Each row was made from one small tree. The marks that hang from a mark follow it in brackets, in alphabetical order. Every link used is in the known rows. Write each row's tree.
Known rows:
H[Y[G T]]: [ 35   2  25 -36   9  58  22  -5  24 -32  17  35 -15 -34  35  46  -4 -46
 -20 -15 -17  17 -51  44  -1  29]
L[T]: [ 15 -21  -2  -2  32   0  42   9 -24   1   8   2  21   8 -14  26  -2  20
  -6  -9 -31   2  -8  30   6   4]
H[Y[G T[L]]]: [ 41  43   4 -50 -12  28  11  -6  27 -25  16  43 -14 -43  39  49   3 -52
 -22  -5 -23  34 -29  24   8   9]
C[Y[T]]: [  6  -8  32  -4  -7  44  30   0   4 -39  13   6 -28   2  10  29 -12 -35
 -19 -26 -23 -31  -8  40  10  19]
U[T]: [ 21   9  20 -22  24 -10  17 -30  -7 -21  10  10  -2  -5  -4  33  -9 -17
  -7 -27 -49 -11  -9  36  14  -3]
Y[G[X] H]: [ 33  -4  -9  -9  24 -23  31  34  47 -22  14  24  14  17   7  58  -2 -31
  10   1 -28  24 -49  32 -14  -2]
Y[F[L] G H]: [ 14  77 -11 -41   8 -21   7   2  19  -7 -25  41  19 -14  45  14  11 -65
   6   7 -10  51 -55  13 -15 -14]
T[L]: [ 16  55 -13 -33  -2 -33  18  -6  -8  -4   2   5  14  10   3  23   4 -13
  -9  -3 -28  23  14   9  22 -27]
C[Y[F G T]]: [  0  12  17 -33 -20  54   6  12  28 -53  -7  37 -32 -24  33  48 -14 -65
 -12 -17 -12 -22 -29  50  -5  39]
Y[F[L] G H T]: [ 18  68 -15 -39 -12   6  12   3  29 -43 -17  59   1 -42  62   8  15 -81
   0  -4 -25  50 -59  16  -9   8]
C[Y[G H T[L]]]: [ 21  41  -1 -26 -25  13   6  18  36 -41   8  45 -18 -27  32  36  14 -67
 -10 -31 -19  20 -27  40 -12  12]
G[X]: [ 23 -12  -2  -1  24 -22  46  16  18 -19  18  -3   8  36 -10  51 -22  -2
   0   7 -38 -12  -6  12  12 -14]
R[C[Y[T]]]: [ -1   5  21   3  -3  57  40 -26 -13 -52   3  22 -21  36  41  46 -24 -42
 -18 -26 -15 -35  -8  40  14  20]
R[C[Y[F G H]]]: [-11  30  -6 -13   9  32   0 -19  14 -30 -38  48   1  37  55  62  -6 -68
   3 -21  22  10 -54  54 -25  18]
Y[G H]: [ 21  17   2 -21  20   2  13  15  19 -16  -2  23  18  -1  10  31  16 -33
   2 -19 -12  40 -51  48 -15   0]
R[C]: [  5  26  -3  -9  25  10  40 -32 -24 -24  -5  10  14  50  27  41 -15 -15
  -7 -11 -14   0  -7  29  18  -7]
B[X Y[G T]]: [ 39   1   6 -13   9  16  16  44   4 -45  54  10 -19 -60  42  79 -28 -56
 -27 -13 -65 -31  -9  55 -11  39]
U[T[L]]: [ 26  54  -3 -39   5 -41   6 -29  -5 -18   4  16  -1 -13   5  36  -3 -25
 -11 -21 -57   4  13  16  13 -18]
R[C[Y[F H]]]: [-24  27 -12   6   6  31   5 -41  -8 -19 -47  35  -3  66  50  42  -1 -50
  -2 -24  24   9 -36  37 -19   4]
Y[F G[X] H T]: [ 17   1 -33 -10  -8   6  15  25  61 -66  -9  59 -13 -12  40  49   4 -64
   8  -9 -25  29 -56  30  -9  25]
H[Y[T]]: [ 22   0  17 -16   6  54  24 -31   1 -23   7  23 -20  -9  31  26   1 -33
 -24 -16 -11  16 -36  27   6  17]
F[L[T]]: [ 28  21   6 -13  28 -23  56   7 -26  15  15   4  24  -5   2   7 -13   3
  -8  20 -47   4  -9  -1   5 -13]
Y[F[L] G]: [ 16  73   3 -58   4 -18  17   8  12 -10 -12  29  15 -20  39  23 -13 -53
  -3  22 -26  21 -29   9   3 -12]
B[Y[G T]]: [ 31  12  27 -26  -7  42  28  22   4 -59  37  25  -8 -43  28  57 -18 -48
 -29  -6 -46  -9 -32  58   6  42]

Write each row's tree:
[ 12  69 -46 -42 -33  -3 -11   4  35 -52 -25  64  -5 -38  52  24  31 -79
   0 -23 -20  63 -38  27  -1   8]
Y[F G H T[L]]
[ 24  70  14 -57  15  18   9 -20  14  10 -12  37   4 -25  56  37 -15 -60
 -11  28  -2  29 -54   7 -14  -8]
H[Y[F[L] G]]
[ 19  27  -1 -24  23  14  26 -26 -19  33 -17  27   7 -12  36  22  -9 -19
 -13  27  -6  26 -35 -10 -14  -2]
H[Y[F[L[T]]]]
[ 15   6 -31 -15  11 -17  11  24  53 -28 -16  42   6  12  24  58  -1 -46
  15   6 -12  29 -52  28 -15   3]
Y[F G[X] H]
[-18  17  -4  -1   2  17  -7 -14   5  -5 -36  19 -10  34  20  23  10 -43
  -4 -24  16  14 -35  35 -19  -1]
C[Y[F H]]
[ 35  43   1 -48  18  -5  26   0  40   9   1  37   0  -7  50  61 -32 -56
  -3  46 -16  12 -49  -8 -12  -8]
H[Y[F[L] G[X]]]
[  2  33 -20 -31   8   4  -8   1  23 -20 -30  41  11  -3  28  30  18 -46
   6 -16   1  52 -59  43 -17   3]
Y[F G H]
[ 26  54 -24 -28   8 -43  24  24  47 -13 -12  43  14   3  41  42 -11 -63
  13  30 -25  35 -52  -4 -17 -15]
Y[F[L] G[X] H]
[ 27  62  10 -59  -4  40  13 -18  24 -23  -6  55 -18 -48  69  31 -13 -79
 -18  20 -15  28 -57   9  -3  13]
H[Y[F[L] G T]]
[-14   8   9  -9 -19  47  11 -10  10 -45 -19  22 -34   1  29  28 -11 -51
 -15 -23 -10 -22  -9  31   4  25]
C[Y[F T]]
[ 19  42 -22 -27  18 -18  19  16   6   6 -23  48  24 -27  36  18  10 -42
   8  13 -19  47 -56  14 -27   2]
Y[F[L[T]] G H]
[ -5  21 -29  -6 -14  22   1 -18  13 -49 -30  42 -12  -4  37   3  28 -52
  -4 -34  -9  46 -46  26   2  15]
Y[F H T]
[ 13  66 -32 -60 -34   1   1   7  31 -55 -13  51  -7 -43  41  36   7 -63
  -8  -4 -31  31 -10  22  14  10]
Y[F G T[L]]
[ 29  54 -24 -35 -20  -5  11  16  31 -49   6  49   3 -33  32  24  28 -60
  -6 -26 -32  55 -34  31   0   5]
Y[G H T[L]]
[ 44 -12  16 -25  31  12  33  13  41  -3  27  19   0   9  15  81 -28 -23
  -7  19 -18   2 -45  26  -5   5]
H[Y[G[X]]]
[ 14  25 -26  -8  20 -13 -20  29   2  -8   6  23   2 -27  51  78  -3 -64
 -13  -9 -22  14 -38  51 -43  20]
B[X Y[F G H]]
[ 37  -4   5   2  19 -10  31  38  29 -25  33  20  13   7  15  82 -17 -41
  -5   9 -36  10 -50  44 -20  13]
B[Y[G[X] H]]
[  5  27 -21 -28 -11  26  -2   6  33 -57 -25  58  -7 -29  44  20  25 -69
   0 -29 -12  46 -59  47  -6  26]
Y[F G H T]
[  5  13  -5 -23  -6  57   4 -38   8 -28 -20  37 -28 -12  43  25   4 -49
 -21 -17   0  25 -42  20   5  20]
H[Y[F T]]
[ 19  15 -15 -20  -1  19  -7  33   8 -48  25  26 -23 -62  57  78 -24 -70
 -25  -8 -49 -18 -14  48 -18  44]
B[X Y[F G T]]
[ 35  54   5 -43 -27  12  22  21  11 -52  37  31  -3 -49  33  58 -11 -58
 -27   3 -57   3  -9  40  12  23]
B[Y[G T[L]]]
[ 17  50 -31 -16 -23 -11  11  -5  14 -39  -4  35  -1  -9  26   4  35 -45
  -8 -32 -32  54 -17  14   6 -10]
Y[H T[L]]
[ 26  -8  -7 -30  -1  40  18   2  57 -43   0  54 -29 -22  47  74 -22 -65
  -9   9 -19  11 -53  23  -5  33]
H[Y[F G[X] T]]
[ 17  60   4 -34  -7  37  15 -40   2 -17 -13  39 -20 -25  63   8  -5 -65
 -23  12 -10  27 -42 -11   7   0]
H[Y[F[L] T]]
[ 44 -21  15 -22  12  38  38  18  50 -37  31  37 -20 -19  28  73 -24 -45
 -13   5 -33   1 -50  28   0  27]
H[Y[G[X] T]]
[  6  17 -24  -2  -4  14  -2  11 -16 -41  14  13 -27 -37  52  61 -18 -57
 -28 -15 -48 -25   3  30  -7  29]
B[X Y[F T]]
[ 37  -4  18 -15  17  -5  44  43  25 -27  43   8  10   4   7  94 -41 -26
 -12  22 -51 -23 -26  42  -5  17]
B[Y[G[X]]]
[ 35 -12 -13  -7   3   1  38  34  57 -58  19  41  -7 -12  21  52   2 -51
   6 -10 -42  21 -53  35  -4  18]
Y[G[X] H T]
[ 32  43 -13 -44 -10 -13  41  27  50 -53   5  45  -9 -34  48  44 -29 -72
   0  33 -51   1 -28  -4   7   7]
Y[F[L] G[X] T]
